What can hang from each mark
somid: bati lovan midel peke
lovan: guzete somid
midel: lovan peke
bati: peke somid
peke: guzete lovan midel
guzete: midel somid

Every row comes from one small tree of marks. Brackets hold a mark, then the marks that hang from it, in alphabetical order. Every link used is in the known rows. Which tree was each row made from?
In the rows, 128 means zero.
Known rows
(lovan guzete): [116 130 125 122 151 166 140 130 140 117 112 130 122  85 122 125 128 140
 138 126]
(somid bati midel peke): [163 132 143 131 146 110 138 142 126  47 117 216 126 119  87 119 104 137
 193 157]
(peke lovan midel): [145 128 149 136 134 101 148 138 113 100  57 132 117 137 203 116 146 112
 120 100]
(guzete midel (somid bati peke)): [169 133  67 135 125 141 131 158 120  86 154  98 121 123 114 136 140 103
 142 125]
(bati (somid lovan midel (peke guzete))): [166 135 243 132 149 151 143 104 122  15 113  93 140 136 188 135 101 155
 162 135]
(lovan guzete (somid bati midel peke)): [163 132 133 118 154 196 146 121 135  86 113 139 112  87 107 123  98 143
 196 135]
(lovan somid): [147 127 124 122 116 173 125 107 124 163 138  67 119 136 148 134 118 124
 135 113]
(bati peke somid): [149 123 179 143 124 210 173 116 114  89 182 142 133 171 153 145 120 125
 155 149]
(peke lovan): [124 132 133 129 130 112 131 135 120 114  90 109 140 122 135 111 136 120
 123 109]
(peke (guzete (somid bati (midel lovan)))): [149 134 191 129 138 121 125 130 133  98  73  48 126  62 182 133 120 140
 106 110]
(peke guzete (midel (lovan somid))): [145 126 206 140 135 132 149 106 134 125  60  64 114 102 245 130 118 142
 101  86]
(guzete (midel peke) (somid lovan)): [131 135 107 130 130 133 136 154 115  81 154  57 130 123 178 134 160 106
 113  86]
(bati peke): [128 126 136 145 128 163 169 125 123 111 175 184 129 150 155 133 127 128
 147 139]
(midel lovan): [ 97 128 154 137 143 105 127 139 125 119 113  88 145 110 119 115 116 116
 105 113]
(midel (lovan (somid bati)) peke): [ 98 125 141 131 129 145 137 143 130 119 149 124 144  97  40 103 117 123
 153  90]
(lovan guzete (somid peke)): [141 131 113 124 143 214 152 109 140 117 156 113 117 107 115 126 109 135
 174 117]
(midel (peke (guzete (somid bati)) lovan)): [124 134 150 129 119 133 146 141 138  90 118 133 138  74 103 111 149 138
 142  81]
(somid bati (lovan guzete) (midel peke)): [118 133 177 115 169 119 131 153 132  22  83 179 138  57  79 101 121 162
 189 126]
(bati (somid peke)): [155 128 164 134 127 179 145 118 123  73 168 133 135 163 100 136 113 125
 166 143]
(bati (peke (lovan guzete) midel) somid): [154 124 193 146 144 212 198 124 110  58 115 148 121 151 210 133 134 119
 155 126]

Write each row's tree
[140 131 132 119 126 124  93 151 120  88 132  45 139  87  84 115 137 123
 128 114]
(guzete (somid bati lovan))
[155 127 158 134 142 134 154 140 117  74 112 204 123 119 141 129 113 136
 170 160]
(somid (bati peke) midel)
[167 137 179 133 147  97 145 131 134  32  64 187 136  88 126 109 105 155
 182 134]
(somid bati midel (peke guzete lovan))
[142 126 112 113 136 203 124 122 140 141 111  90 119  70  69 119 113 146
 165 124]
(lovan guzete (somid bati))
[154 131 103 136 131 141 129 157 110  75 145  59 135 115 156 131 145 115
 125 120]
(guzete midel (somid (bati peke) lovan))
[128 135 176 143 163 102 155 134 119  52 118 156 132 134 167 123 100 114
 148 129]
(somid (midel lovan) peke)
[112 133 181 130 173 122 146 136 122  87  65 101 125  89 195 127 110 123
 116 123]
(somid (midel (lovan guzete)))
[129 132 126 120 139 177 139 120 126 134  86  59 128  94 143 113 127 125
 136  97]
(peke (lovan guzete somid))
[159 131 143 131 118 178 142  94 140 127 153 101 123 129 147 131 105 145
 158 111]
(lovan (somid (peke guzete)))
[124 136 218 126 153 100 143 122 129  40  92 139 136 100 199 121 123 161
 147 104]
(somid lovan (midel (peke guzete)))
[165 121 129 132 115 185 146 119 121 134 140 136 115 135 131 127 117 130
 165 128]
(lovan (somid (bati (peke midel))))
[156 127 145 122 151 215 160 118 127 108 109 129 109  86 150 132 105 142
 176 137]
(lovan guzete (somid (bati peke) midel))
[133 126 208 144 142 103 150 120 137 103  53 103 120  96 232 126 125 145
  99  96]
(peke guzete (midel lovan))
[144 133 132 116 155 167 132 146 128  93  93  89 111  61 138 133 131 123
 136 127]
(lovan (guzete (somid bati midel)))
[159 137 152 126 144 117 115 148 115  33 133  92 132 104 121 120 122 119
 160 125]
(guzete (somid bati lovan midel peke))
[102 128 149 128 153 172 136 124 131 137 109  39 133  82 128 117 108 123
 117 100]
(midel (lovan guzete somid))
[152 135 173 127 157  88 119 143 123   5 109 179 145 109  84 103 102 151
 196 147]
(somid bati lovan midel peke)
[122 128 177 139 170 140 162 149 122  60  91 174 132  77 129 117 103 135
 158 146]
(somid (bati peke) (midel (lovan guzete)))
[145 128 161 143 143 218 189 127 111  69 134 117 136 145 181 136 131 120
 148 133]
(bati (peke (lovan (guzete midel))) somid)
[140 135 149 119 151 168 146 119 119 116  60  63 120  96 193 121 122 123
 136 102]
(peke (lovan guzete (somid midel)))
[152 134 214 127 165 174 147 118 119  10 120 107 136 130 155 130 104 141
 175 141]
(bati (somid (lovan guzete) midel peke))
